Each row comes from the steps of one path. Every step used is in the known rows, and no mark comes twice. Write the path behind each row, first mark first.
Known rows:
rulus tovi: [  5  24  -6 -74   3   1 -12 -13  11  55   8 -32  18  25   9 -37  16 -23
   3  26  15]
fofonif tevut: [  5 -34  17 -14  18  -3 -43 -17 -62  43  11 -22   2  -5  11  -5 -27 -29
  -3   9 -19]
nepiz rulus tovi: [ 19  18 -20 -58 -19 -15  10 -11  28  23  18 -43   3  24   6 -22  35  -3
  -4  32   7]
vufig tevut fofonif rulus: [ -2  18  10  22 -26 -27  14  17   1 -23  15  21   0 -22 -26  10 -43  34
   2 -16 -22]
tevut vufig: [-13 -26  -2  25   9  38 -10  -6  -7  16   6   6  -4  10  12  34 -13 -15
 -20 -25   2]
rulus fofonif tevut: [  1 -26  21 -14  -6  -5 -51  -4 -50  30  38 -16   7 -30  11  -4 -25 -50
   5   3 -11]
tovi rulus fofonif: [-12  31   2  -6 -10  26  -6  22   9  14  29  -1  34 -46  14 -33  18 -17
 -23 -39  18]
tevut fofonif rulus nepiz: [ -1  31 -17   5 -17 -51  22  38  -6 -55 -16  -8 -42 -25 -20  -5 -12  -1
  -7  14 -34]
rulus nepiz tevut fofonif: [ 14  46 -16  35  50  -6  40  56  14 -19 -11  11 -21  26  -9  -6  34 -12
 -19  -3 -33]
fofonif rulus tovi tevut vufig: [ -5 -19   5  15 -27  30  -5 -12   2  12   4  16   1  26   2  18 -26  15
   3  15  45]
tovi tevut vufig rulus nepiz: [-17 -16 -22  21   3 -21  24   5  15 -69 -46   4 -41 -11   0  17  20   0
   8  -2 -18]
tovi rulus vufig tevut fofonif: [-17  27  -7  19  33  24  59  36  43  24  -8  35  15  -2 -17 -17  45   2
  16 -37 -15]
tovi tevut fofonif rulus nepiz: [  2  31 -19  19 -22 -48  29  35  -5 -58 -23  -4 -35 -21 -21  -6 -12  14
   0  24 -20]
tovi tevut: [ 18  11 -19  38  12  10  13 -21 -12  18 -22 -15  39   3   9 -15  -1  45
   4  25  30]
vufig tevut: [-26 -23  -2   6  -9  15  11 -12  21  38  -8   8  24  -8 -33 -13  19   4
  22 -21   5]
tevut fofonif rulus tovi: [  9  41   7 -61 -21 -24  -4   9  10  15  23  -9   1  13   0 -23 -21   1
   3  25   2]
vufig rulus fofonif: [ -1   8  -1   1  -4 -14 -15  -7  17 -39  20  -6  20 -52  17   9   8 -15
   5 -30 -19]
fofonif tevut vufig rulus: [-16 -54  15  17  19   2 -22 -26 -10 -39  -8  18 -20  -8  24  48 -19  -2
   0 -38 -31]
rulus tovi tevut: [ 15  19 -13 -14  -4  10  10 -22   6  39 -14 -19  35  26  10 -36   9  29
  17  48  49]
vufig rulus tovi: [  0  10  -1 -71   8 -15  -8 -25  27  10  -5 -17   8  16  19 -19  19  -6
  13   8  -3]
nepiz rulus: [ 28   4 -31  24  -9 -19  23  -8   8 -21  11 -43   2  -8   4  13  28  28
 -25   3 -21]
rulus vufig tevut: [-21 -29  13 -26  -3  12   4 -19  30  46 -20  19  20  -6 -60 -22  47 -19
  47  -9  19]

Write each row's path:
[ 12  11 -10 -11   1  -1  13 -31  18   7 -23 -10  29  19  16 -23  11  40
  23  34  36] -> vufig rulus tovi tevut
[-15 -56  17  16   7  34 -35  -8 -39  28  17   8 -18  12  14  36 -33 -35
 -12 -16  -4] -> fofonif tevut vufig
[ -9 -30  19  22 -11  14 -22  20  -8 -24  -8  28 -47  29 -36  25  -3 -24
 -17  -5  14] -> fofonif rulus nepiz tevut vufig
[  7  21  15 -80 -36 -26 -29 -14  -1  26  16 -19   5  11 -10 -28 -22  -4
   5  32  18] -> fofonif rulus tovi
[ 17  19   1 -16 -30  -9  -1 -22  -3  19  -7 -12  27  16  -4 -30 -18  43
  17  51  51] -> fofonif rulus tovi tevut
[ 19  49 -32  64  43  12  58  25  10   1  -7   3  27   7  29  -1   3  37
  -6  -1 -16] -> tovi tevut fofonif
[ -7 -17  -5  17  -8  44   3 -12   8  26  -2  12   6  33  12  14  -8   7
   2  11  44] -> rulus tovi tevut vufig
[-10 -18  27 -17  -7  14 -42   7 -45  35  35  -4  11 -32  15 -22 -16 -40
  -8 -14   2] -> tovi rulus fofonif tevut
[ -6  -9  13 -57   4   4 -17 -16  32   4  -3   6 -12  38   5  -2  20 -18
   8   2  11] -> nepiz tevut vufig rulus tovi
[ -6 -26  -8  53   2  45   5 -11  -6  12  -7  14   8  18  12  29 -15  17
  -6  -4  32] -> tovi tevut vufig
[ 21  31  21  21  -7 -32  -5  24 -18 -34  14  18 -12  -2 -24   9 -39  27
 -18  -3 -19] -> nepiz tevut fofonif rulus
[ 20  35   3  39 -16 -29  15  14 -15 -34   9  10   7 -18  -4  10 -52  55
  -7   7  -9] -> tovi tevut fofonif rulus
[ 15  34   6  19 -10 -33   4  18 -17 -31  17   5  -1 -22  -4  12 -51  32
 -16  -8 -30] -> tevut fofonif rulus
[  0 -21 -11  26 -19  37  12 -10  16  10   4   5   0  33  10  20   2  16
   0  13  40] -> nepiz rulus tovi tevut vufig
[ 27  -5  -3 -29   8 -19   4 -19  13   5  -9 -22   2  -6 -30  -6  61 -10
  15  16   1] -> nepiz rulus vufig
[-14 -34   1  22  22   5  -4 -25  12 -46 -16  16 -11  -9  23  47  -5  13
  -6 -44 -28] -> tevut vufig rulus
[-21 -17 -20   8   6 -25  16   9  14 -66 -39  -1 -47 -13   0  19  21 -15
   1 -11 -33] -> tevut vufig rulus nepiz
[-23 -31  -9   4   4 -26   4   7  -1 -61 -34   1 -54 -13   1  21  11 -25
   5  -7 -37] -> fofonif tevut vufig rulus nepiz
[ -3 -34  24 -12  -3 -14 -49 -12 -39  -2  30  -8   0 -36  16   8 -22 -39
  10  -9 -24] -> vufig rulus fofonif tevut
[-25 -44  24  15 -11  46 -35   9 -27  22  34  21 -11  -7  14  22 -24 -42
 -16 -32  11] -> tovi rulus fofonif tevut vufig
[ -2  10  18 -51  30  22  -5  -6   3  43 -25   7  20 -10 -21 -46  55 -17
   3 -14  25] -> tovi rulus vufig
[ 21  44  -8  39  57   8  29  41   8   1   1  13   2  28   0   0  22  -2
 -23 -14 -29] -> nepiz tevut fofonif
